Each row comes from the steps of one path. Every step used is in the known rows, and no mark comes twice. Write the path behind each row, first mark first.
Known rows
kufus-kegar-kidipu: [  0.9  10.1  -0.7   4.8 -18.2  -0.5   5.5   5.3   2.1 -42.1  13.9  34.1
 -15.5  19.7  15.9  12.7 -16.0  28.6   7.7   6.5]
kidipu-noko: [-17.7   5.6  27.0   2.4   2.2  -4.2 -16.5  -2.1  -4.7  14.9 -10.9   2.0
  17.2  12.7  10.8  -4.1   5.5 -16.5  24.5  -0.5]
kufus-kegar: [ -4.8  -2.2  -3.4   0.0  -8.0   3.7  -1.9  11.3  -8.2 -10.7   5.9  23.6
   7.5  13.4   7.4   4.9 -14.3  19.2   2.3  12.4]
fogusez-parib-kegar-kidipu: [ 24.0   0.0  13.2   8.9  -8.8   5.7   4.2   1.1 -15.5 -45.9  38.9  -2.5
  12.0 -21.5  24.9  19.0   0.2   3.3  -4.1  10.3]
kufus-kegar-parib-fogusez-vitun: [-38.4  -2.0  -1.5   7.5 -10.5   9.5 -43.1  19.2  -7.0 -22.2   5.4  13.3
 -20.0   7.5  -5.7  -3.4 -15.9 -37.0   4.7   9.3]
vitun-fogusez-parib: [ -3.2   1.4  19.2   5.9 -12.9  -8.4 -30.2   1.4  -9.4   4.7  24.1  -3.5
  15.7 -27.2  18.5  -8.9  11.7 -24.2   5.8   7.4]
kegar-kidipu-noko-fogusez: [-36.1  26.8  39.1   0.8 -12.4  -6.0 -15.3 -33.6 -13.5 -22.6   1.2  13.5
  10.4   9.0   2.8   7.1 -18.2 -19.6  30.8 -15.4]
kegar-parib-fogusez-noko-kidipu: [-16.6  -7.7  37.5   5.2  31.1 -12.3 -29.5  -4.0 -21.2 -12.1  11.6 -39.0
 -29.7  -0.2 -13.5 -16.3 -14.1 -39.3  14.4 -17.3]
kufus-kegar-kidipu-noko-fogusez-parib: [-25.4  24.4  41.4   6.4 -22.9  -8.6 -37.8 -20.6 -25.5 -32.0  21.9  22.4
  20.4   4.6  22.7  15.8 -18.3 -20.4  22.2   3.1]
noko-kidipu: [-10.3  -4.0   1.4  -1.8   4.5 -10.3  11.2  15.2 -10.8 -17.9   4.7  -8.3
 -10.1  -7.2 -21.1   5.4  -2.9  15.7  17.0 -12.8]
kufus-kegar-parib: [ -9.7 -12.5   3.0   4.3 -21.5  -4.3  -7.0   3.2  -5.3  -6.4   0.7  17.3
  -5.8  14.6  10.5  -4.3 -21.0  -4.7  -6.2  -0.2]
noko-kidipu-kegar: [ -2.3  -1.3   9.0  -9.4  -1.0   0.5  21.5  39.1  -6.3 -15.7  17.2  10.6
   5.7  -9.3 -23.1  -6.4   2.4  10.2   3.1   5.1]
vitun-fogusez-noko-kidipu-kegar-kufus: [ -5.1  21.2  61.7  -9.7  28.5 -22.5  -2.1  25.1 -12.4  22.1  46.2   3.9
  16.9 -15.4   9.4 -38.5  -5.7 -21.7  35.9  -4.8]
kegar-kidipu-noko-fogusez-parib-lukem: [-17.6  15.0  44.2   5.3  -5.1 -14.5 -57.2 -44.4 -17.0 -35.8  19.9 -12.6
  -4.2  11.6  19.1  11.3 -10.6 -28.0  28.3 -15.2]
kufus-kegar-kidipu-noko: [-18.6  15.6  27.1   9.1 -15.1  -4.9 -10.7   2.0  -2.6 -28.4   4.5  37.3
   3.8  32.2  27.9   7.9 -10.0  12.3  32.4   5.4]
vitun-fogusez-noko-kidipu-kegar: [-22.6   6.3  46.0  -5.6  20.3  -7.3  12.1  37.6  -7.4  -0.5  43.0   0.0
  15.6 -22.5  -5.4 -34.3  -2.5 -17.2  27.4   6.4]
parib-lukem: [  2.1 -11.8   0.8  -1.6  12.6  -1.7 -22.9 -11.6   2.4 -16.9   3.9 -10.7
 -18.5  19.2   2.5  -1.5  -6.2  10.1  12.2  -7.5]
kufus-kegar-kidipu-noko-fogusez: [-36.2  22.7  35.8   0.5 -19.7  -2.3 -16.9 -21.5 -19.8 -32.6   6.9  37.8
  17.6  21.3  10.0  10.0 -32.7  -1.6  37.0  -3.4]
kidipu-noko-fogusez: [-40.6  13.6  37.3  -3.7  -0.9  -3.8 -23.6 -29.0 -25.2   9.3  -9.1   5.3
  31.7   1.5  -6.4  -0.6 -17.8 -29.1  28.8 -10.1]
vitun-fogusez-noko-kidipu-kegar-parib: [-28.6  -4.3  51.9   1.1   5.8 -15.7   4.9  27.2  -7.8   3.7  34.7  -4.3
   3.0 -22.3  -3.0 -43.6  -8.0 -37.7  17.2  -2.3]
kegar-parib-lukem: [ -1.8 -19.6   7.5   4.0  -3.0 -11.4 -27.6 -20.6   3.8 -11.9  -2.6 -17.8
 -33.3  20.7   4.2  -9.7 -12.8 -12.0   1.9 -17.0]
kegar-kidipu-noko: [-13.4  19.3  30.7  10.3  -8.7  -9.7  -7.3  -8.6   6.5 -16.7  -0.8  10.8
  -2.6  17.9  19.9   6.0   3.8  -6.0  27.8  -4.3]
parib-kegar-kidipu-noko-fogusez: [-32.9  12.8  47.5  -2.3  -9.5   6.9   0.8 -28.3 -33.7 -38.1  15.8  19.4
  39.7  -2.3   4.6  11.7 -31.3  -7.5  36.7  -8.9]
noko-kidipu-kegar-parib: [ -8.9 -11.2  16.4  -3.6 -14.8  -7.7  17.9  28.3  -4.9 -11.1  11.1   3.8
  -5.5  -9.9 -21.0 -16.4  -3.0 -12.0  -7.4  -5.7]

Which path is each row?
[-51.7  14.2  -4.2  -4.3  -3.6   3.1  -7.3   1.4  -5.1 -10.5   7.2  -0.3
   5.7 -24.9 -25.6   4.8 -12.3 -35.7  11.8  -4.3]  noko-fogusez-vitun
[-26.8  15.2  41.6   0.7  -6.7  -8.7 -42.8 -27.3 -30.1  11.6   5.6 -10.9
  36.5 -14.2   6.6   4.0  -3.0 -49.3  14.6  -2.2]  kidipu-noko-fogusez-parib
[  0.3   7.5  22.2   0.3 -12.6   6.9  -2.2 -24.4 -32.5 -49.2  42.0   0.6
  26.0 -33.3   7.3  21.4 -22.5  -9.3  -1.8   0.6]  noko-fogusez-parib-kegar-kidipu
[-21.7  26.5  44.0   7.4 -14.8 -11.3 -36.3 -32.5 -17.8 -21.4  15.0  -1.8
  16.2  -9.9  14.5  12.3  -4.4 -39.2  17.6  -7.5]  kegar-kidipu-noko-fogusez-parib
[-38.6  -0.9  12.5  -1.6  -2.6   5.8 -18.8  46.6  -6.5 -28.3  15.1  -0.5
 -21.7 -16.4 -34.3 -15.1   0.6 -44.3   4.2   2.9]  noko-kidipu-kegar-parib-fogusez-vitun
[  1.4  -8.9  25.4   2.6 -11.0   4.3 -13.7   7.5 -30.1  -8.9  39.1   4.5
  46.7 -39.4  21.9  -4.0  -2.1 -11.7  10.3  14.8]  vitun-fogusez-parib-kegar
[-23.7   1.1  48.9  -3.8  -3.5   4.2 -27.2 -20.4 -50.5  -2.8  20.3  -6.0
  66.3 -24.9   9.3   9.5 -16.0 -37.5  20.0   3.8]  kidipu-noko-fogusez-parib-kegar
[ 13.6  14.8  24.4 -13.1   8.7 -13.6   9.4  28.1  -9.0   8.0  22.7  14.3
   8.3  -2.1  -6.3 -12.2  -1.8   4.3  11.9  -7.3]  noko-kidipu-kegar-kufus
[-70.0  20.5  25.1  -0.7  -2.7  -1.7 -22.8  -1.5 -10.7   2.5  -4.0   3.3
  24.1 -11.7 -13.6   1.4  -7.6 -53.0  37.1  -4.6]  kidipu-noko-fogusez-vitun
[-35.0  -1.8   4.9   8.3  -2.7   6.6 -41.9   8.4   0.4 -12.2  -1.2 -11.2
 -25.5  -5.5 -12.0  -7.1  -1.4 -54.2   2.5  -1.9]  kegar-parib-fogusez-vitun
[  2.8  -3.9  24.7  -1.3  -5.8  16.0 -33.7   7.4  -7.7  -4.4   7.6  10.8
  -8.8   5.9  -6.1 -21.6  -5.0 -39.0 -22.6   9.0]  kidipu-kegar-parib-fogusez
[  4.2   7.2  42.0  10.7  -8.5   0.6 -10.0   0.8 -20.8 -31.7  28.9   2.4
  30.9  -9.6  36.3  16.3   4.9 -13.9  21.2   9.2]  fogusez-parib-kegar-kidipu-noko
[-14.2   8.2  56.1  12.0 -16.9  -3.6 -20.8  -2.7 -23.8 -27.8  37.0  14.9
  40.9 -20.5  42.8   1.8   0.9 -18.1  40.0   8.8]  vitun-fogusez-parib-kegar-kidipu-noko
[ -7.4  -6.9  16.2   4.6  -3.2   4.6 -41.3 -18.5 -13.2  -5.5  -6.4  -8.0
 -21.0   7.8  -4.7  -9.1  -9.5 -33.0  -7.8  -7.2]  kegar-parib-fogusez
[ -9.3   5.3  37.1   5.7  -4.8   4.5   9.7  -2.1 -14.5 -33.7  14.5  17.7
  23.7   8.1  21.7   9.4  -8.3   5.9  35.6   0.6]  parib-kegar-kidipu-noko
[  8.5  -0.3   9.5   2.9  -6.1   9.7  23.5   0.0  -9.8 -46.6  26.7  15.2
   6.6  -3.8  12.1  12.6 -13.4  23.5   9.3   2.3]  parib-kegar-kidipu
[ -5.6  16.2  64.6  -7.2   4.7  -9.1 -39.0 -29.5 -53.4  21.0  25.7  -1.6
  68.1 -17.4  24.8   5.7 -20.0 -42.7  29.0  -6.8]  kidipu-noko-fogusez-parib-kegar-kufus
[-19.7 -11.9  36.1   5.4  21.4  -7.9 -32.3   6.8 -30.3 -21.6  17.7 -15.0
 -21.0  14.6  -5.9 -12.1 -28.7 -20.5  17.6  -5.8]  kufus-kegar-parib-fogusez-noko-kidipu
[  1.0  -1.2  46.2   2.2  23.9  11.3 -31.5   4.6  -8.0   7.5  20.9 -12.1
  -8.6   5.4   5.7 -35.0  -6.7 -60.5 -17.2  10.9]  kidipu-kegar-parib-fogusez-noko
[-29.5   3.0  10.9   2.3  -6.3  16.8 -33.3  33.4   4.2 -11.0  11.5   7.2
 -13.9 -11.1 -13.1 -22.4   3.8 -60.0 -13.2  14.6]  kidipu-kegar-parib-fogusez-vitun
[ -4.1   4.5  39.8  -7.8  41.8   8.7 -14.4  27.9 -18.1 -14.7  30.9 -14.7
  -3.8  -3.0 -17.8 -20.3  -4.2 -24.0   9.2   9.1]  parib-fogusez-noko-kidipu-kegar
[ -3.3   1.6  31.4  -7.9  29.9  -5.9  21.5  38.5  -4.7  -3.9  32.0 -12.3
   4.9 -12.1 -11.9 -19.2  -0.7 -12.4   9.1   7.6]  fogusez-noko-kidipu-kegar
